Known rows, with every step that occurs
J/Y/R: [ -6.8 -21.6 -25.1   7.0 -12.4   7.6  -3.7   0.8 -23.8  29.6 -26.3  18.1
 -45.6   6.0  26.6 -35.3 -17.2 -44.6 -16.0  24.0 -18.7   4.8]
M/Y/R/K: [-23.1 -15.4 -34.2  21.5   9.2   8.2 -29.8   4.3   5.3  33.6 -19.3  26.7
 -54.6   8.6  13.6  -7.3  -3.0  -3.6  -1.1  31.7   1.0  13.1]
K/R/T: [-15.7  -1.3 -67.7   4.0  11.5   0.8  -7.9 -16.4   0.5  36.0 -23.5  10.6
 -40.9  -2.4  32.3  -2.3  -7.6   8.7 -51.9  44.3  -0.5 -17.5]
T/Y/R/K/J/M: [-17.4 -13.8   5.7  12.7 -27.1  12.7 -12.7  24.7 -17.9  38.6 -44.0  -1.5
  -0.8  22.4  20.4  24.3  -2.2 -36.7 -21.9  18.5  -4.0  -4.9]
M/J: [ -7.0 -26.4 -51.1 -21.6  -9.2  -3.8 -24.5 -15.9  -2.9  39.4 -25.1   7.7
 -43.4  -5.0   8.2 -20.6  -5.8 -26.7 -17.3  -0.7  -5.4 -22.0]
J/M: [-10.4  -8.9 -29.8  -6.2 -32.9  -7.0   4.7 -12.8 -17.8  36.6 -30.3  14.6
 -37.4  14.2  14.6 -49.0 -18.2 -33.3 -27.1 -15.0 -10.9 -20.2]
R/J/K: [-23.7 -12.9 -48.6 -30.1 -37.4   2.7   3.3 -14.8 -17.0  37.3 -31.4  24.5
 -26.1  13.8  -8.6  -9.4  -3.3 -32.1 -29.0 -15.2  -7.0 -47.9]
R/T/Y: [-10.2 -18.9 -59.1  -4.9 -22.6   9.6  -6.9  -0.5  -5.2  40.4 -26.9  13.9
 -45.2   1.4  22.5  14.3  -5.8  -8.1 -25.0   2.9  -4.6 -13.4]
M/Y: [-18.3 -18.6 -47.4 -11.0 -16.3  -2.7 -18.3 -12.4 -12.7  37.1 -16.6  27.5
 -63.8  -5.8   2.8 -41.6  -4.2  -3.3  -4.0   7.5  -4.2  -5.2]
Y/R/K/J/M: [-23.1 -14.3  -0.9   7.2  -8.4   3.9 -16.8   8.9 -16.7  39.0 -38.4  -3.2
   2.3  24.2  21.0  -7.1  -7.2 -35.4 -28.9  20.7  -4.2  -7.5]
J/T/Y/R: [-15.3 -28.9 -39.2  11.2 -34.5  11.7  -7.5   8.3 -37.6  26.3 -18.0  12.8
 -42.6  19.5  42.8 -11.1  -6.7 -10.9 -25.4 -31.3  -5.4   4.4]
R/K: [-17.9 -24.3 -52.0   3.4  -3.0  -2.2 -14.3  -4.1   1.1  37.9 -29.1  22.0
 -49.5  10.3  13.5 -18.1 -13.5 -10.3 -26.8  -5.8  -5.4  -1.7]
K/R: [-13.3  -6.6 -52.9   2.4   1.9  -3.9  -1.4 -14.2 -11.0  32.1 -25.9  17.5
 -55.3  -2.8  26.6 -30.7  -9.8  -0.7 -52.2  22.2  -7.5  -6.8]
Y/R/T: [-15.0 -16.6 -51.0   6.8  11.1   9.7 -12.8  -9.6  -0.9  36.7 -19.1   8.5
 -40.6   9.5  37.3  -9.4  -8.5 -12.9 -35.7  20.3  -6.2  -0.9]
T/Y/R/K/J: [-19.7 -29.1 -15.1   7.2  -7.4  15.8 -22.4  23.0 -14.4  39.3 -37.6   3.3
 -20.3  10.9  22.4  28.2   3.4 -19.6 -28.3  17.8  -5.0  10.8]
T/Y/R/M/J/K: [  5.2 -12.6 -36.2  13.4 -25.0  13.3 -15.5   9.8  -3.7  26.0 -32.4  29.9
 -41.3   7.9  11.4  65.5  11.3 -43.0  -0.3  -1.6   3.0  -8.0]
J/R/M/Y: [-16.3   3.8 -29.7  17.4 -26.6  -7.9  -4.5 -12.8  -9.0  20.1 -18.1  23.4
 -66.7  -2.8   9.2  -2.1  -3.9   1.6   4.6  13.3   1.7  11.4]
K/R/T/Y: [-10.5  -0.8 -61.1   9.7  -7.2   9.9  -4.1  -0.9  -0.7  35.5 -29.0  12.5
 -43.6  -4.3  31.9  30.3  -2.4   7.4 -43.8  42.1  -0.5 -15.8]
K/J: [-20.9 -32.4 -35.4 -31.1 -14.2  -4.2 -14.4 -10.2 -31.2  43.4 -29.3   1.4
 -27.5  -2.4  11.4 -37.7  -3.1 -18.2 -39.9  -4.4  -9.7  -9.7]
M/Y/R: [-18.2 -16.0 -33.1   6.2  -1.5   6.4 -20.4  -6.1 -10.7  32.7 -14.9  23.7
 -61.6   1.4  17.2 -34.9  -1.6  -9.7  -8.2  21.9  -5.3  10.5]
M/J/K/R/T: [-10.0   2.7 -65.5 -12.4  -2.3   4.0 -20.2 -15.1  -3.6  35.2 -29.7  17.2
 -19.1  -8.0  11.4  30.5   9.6 -21.1 -28.7  52.3   6.3 -49.4]
R/M/J: [  0.5 -21.6 -59.5  -2.8  -3.7  -7.9 -23.2 -15.4  12.0  33.2 -24.6  12.9
 -50.4  -0.3   9.2  19.7  -6.2 -19.4 -10.7  -6.2   3.2 -11.2]

Rows
[ -5.3 -17.0 -44.1  24.7   7.4   0.8  -5.4  -7.3   1.6  26.5 -21.0  20.8
 -60.2  14.2  32.0   2.3 -11.3 -13.7 -30.7  -6.2  -4.2  20.7]
Y/R/M
[  0.5 -16.8 -33.5  26.3  -7.1   3.4  -3.0   1.0  -9.7  23.1 -25.8  23.8
 -51.9  10.6  27.9   4.2 -17.4 -36.5  -8.7  18.3  -9.3  15.3]
J/Y/R/M
[ -0.8 -17.0 -37.9  29.9 -11.1   9.9  -2.0   8.0   0.3  26.5 -26.5  23.1
 -63.2  12.4  31.6  32.3  -6.3 -14.2 -23.1  -9.3  -4.0  23.7]
T/Y/R/M
[-35.4 -17.2 -43.1  -4.9 -25.4   8.2 -23.9  -8.5 -19.2  29.9  -7.6   4.8
 -25.5  21.1  16.2 -10.2  -3.8   3.8  -6.0   2.9   5.6 -26.3]
M/Y/R/J/T
[-16.0   0.2 -11.8  12.2 -21.0   3.3 -11.3  -4.3 -13.8  32.3 -20.5  18.3
 -41.0  12.7  15.2 -38.2  -6.8 -26.9  -1.6  22.8  -4.3  -5.8]
J/M/Y/R
[-19.1 -32.4 -24.9 -14.4 -18.0   0.0 -21.0   8.8 -26.3  40.1 -39.3   7.5
 -10.1   1.8   4.1  -7.6 -10.2 -36.6 -10.4  31.4  -9.1 -11.7]
R/K/J/Y
[-10.9   4.3 -57.1  22.4   4.7  -6.4 -14.7 -12.1   5.9  26.1 -17.9  30.2
 -68.1  -6.8  12.2  13.4  -1.8  20.1 -16.0  41.3   8.9   3.0]
K/R/M/Y
[-15.7  -3.1 -26.3  -4.9 -35.8  -5.9  -9.1 -11.2 -15.7  37.4 -22.8  21.9
 -43.2   6.2  -0.4 -45.1  -9.6 -20.9   2.1   8.4  -3.7 -21.1]
J/M/Y
[-25.2 -25.6 -54.6 -17.4 -56.3   6.4  -4.2  -1.5 -25.4  33.8 -22.7   2.5
 -22.7  20.9  15.8   9.7  -9.9  -4.3 -23.5 -37.5  -0.8 -38.9]
R/J/T/Y
[-23.7  -4.0 -13.1  -2.1 -27.7  -8.2 -14.4  -8.0 -25.7  25.9 -23.8   5.2
 -37.2  -7.0   4.1   6.0   6.4  -1.0  -0.7  25.6   3.5   6.7]
K/J/R/M/Y
[-11.0 -13.5 -55.6   7.8 -10.6  -6.7 -17.8 -12.2   1.2  30.9 -16.1  33.2
 -69.4  -0.7   3.3  -1.2  -4.4   4.5   3.0   2.4   5.0   5.4]
R/M/Y
[  0.2  -3.7 -61.1  11.6  11.8  -7.9 -20.3 -15.4  16.4  28.2 -26.6  11.9
 -47.7  -6.4  18.5  34.7  -3.2  -3.4 -28.8  31.9   7.7 -12.9]
K/R/M/J
[-25.8  -2.8 -10.6  -6.0 -12.6   7.7 -27.5  -1.7 -18.3  42.4 -23.7  -5.8
   2.6   8.6  15.5  -1.3   5.3 -20.4  -6.1  55.8   4.6 -21.1]
K/J/M/Y/R/T
[-17.0 -18.2 -39.9 -21.7 -33.7   1.9  -0.9  -8.9 -11.7  37.0 -31.2   8.7
 -24.5   7.3  -0.1 -13.9 -20.1 -37.0 -13.8  17.9 -12.9 -39.2]
R/J/Y
[-22.9 -15.8 -36.8  -6.0  -4.3   8.9  -5.9 -10.6   2.2  36.0 -24.3   2.4
 -32.6  17.7  19.4 -10.3 -11.0 -19.6 -39.7   6.4  -8.9 -17.8]
Y/R/J
[ -7.4 -24.0 -47.5  29.6 -29.3   7.9  -6.8   8.3 -22.9  20.7 -17.3  18.4
 -49.3  23.9  44.2  29.6  -7.7  -2.9 -18.7 -37.0   2.8  15.4]
J/T/Y/R/M
[-13.2 -22.0 -31.1  25.9  -6.6  15.8 -12.3  18.2   1.9  33.3 -32.2  20.5
 -50.3  16.0  27.8  19.3  -7.1 -17.0 -22.9   5.5  -6.3  15.5]
T/Y/R/K
[-11.3  -2.4 -33.5  16.3 -23.9  -9.2   9.2 -14.4 -11.3  20.4 -25.6  15.1
 -60.5   5.4  23.6  -6.3 -13.2 -11.6 -25.9 -11.1  -6.3  11.5]
J/R/M
[ -8.9  -3.4 -33.5  -4.5 -34.7   8.3 -13.6  -2.4  -3.9  31.8 -30.5  -7.2
 -29.5  -8.6  20.6  38.4   2.0 -21.8  -7.4  29.7  -1.4 -24.2]
M/J/R/T/Y
[-25.9 -14.9  -9.3 -21.6 -29.9  -5.0  -1.1 -10.0 -41.6  32.7 -31.7  -7.7
 -24.8  -3.5  17.8 -38.3  -2.0 -20.5 -37.7   5.9 -12.7  -3.5]
K/J/R
[-26.0  21.8 -29.5  -2.1 -26.9  -1.8  -5.6 -14.1   2.8  34.8 -27.6   6.5
 -20.0   8.1  -3.4  -2.0  -7.2  -4.3 -18.2  56.0   4.7 -51.9]
K/R/J/M/Y
[ -7.5 -28.8 -69.0  -2.6 -22.1 -10.1 -27.9 -15.4 -11.7  27.8 -14.8   8.6
 -35.6  11.4  21.2  16.2  -7.6  -8.4  -6.8 -33.4  10.2 -19.0]
R/M/J/T
[-14.2  -0.6 -50.4  -4.2 -15.4  -0.7   5.3 -11.8 -27.3  29.2 -31.1  36.5
 -47.5   0.0  14.3 -22.9  -0.2 -18.3 -46.1  15.5  -6.7 -21.5]
J/K/R
[ -1.0 -26.0 -39.9 -19.8 -23.2  -1.7 -21.5  -7.2 -14.5  36.0 -29.9   8.7
 -34.8  -8.2   4.3 -17.7 -12.3 -50.6   4.5  25.1 -10.8 -27.0]
M/J/Y
[-11.4   5.3 -58.6   2.9 -25.2  12.9   2.8   1.9 -17.2  32.9 -33.9  30.9
 -35.2  -1.0  20.1  38.0   7.5 -11.0 -37.8  34.5   0.4 -31.1]
J/K/R/T/Y
[-24.8  -7.3 -56.3  -2.7 -41.4   6.8  -1.6  -1.8 -20.3  28.6 -24.5   0.6
 -22.2  14.8  25.5  25.2  -7.1  12.3 -42.3   1.0   3.0 -41.6]
K/R/J/T/Y
[-12.5  10.1 -55.6  15.3 -13.3  -3.4  -8.0  -9.3 -10.7  23.1 -23.1  49.3
 -60.0  -3.1   0.6  20.9   9.0   1.2 -10.1  34.0   9.7 -11.5]
J/K/R/M/Y
[  6.2  -3.3 -50.6  13.7  -2.4  -5.3 -17.0  -6.9   4.7  24.7 -31.3  14.1
 -40.0  -9.7  13.9  37.0 -10.0 -27.1  -7.2  58.3   2.1 -19.1]
K/R/M/J/Y
[ -4.8   3.4 -59.0  -6.7 -20.8  12.9 -17.1   0.6  -4.5  34.7 -35.5  18.6
 -21.6  -9.3  11.5  61.9  14.6 -22.6 -22.1  51.4   6.7 -46.8]
M/J/K/R/T/Y
[-22.9  -9.2 -16.8 -14.3 -39.1   8.1  -4.1   3.9 -32.1  36.0 -34.9 -13.2
 -12.7  -5.1  24.3  22.0   5.0 -13.2 -28.9  26.0  -6.0 -12.1]
K/J/R/T/Y
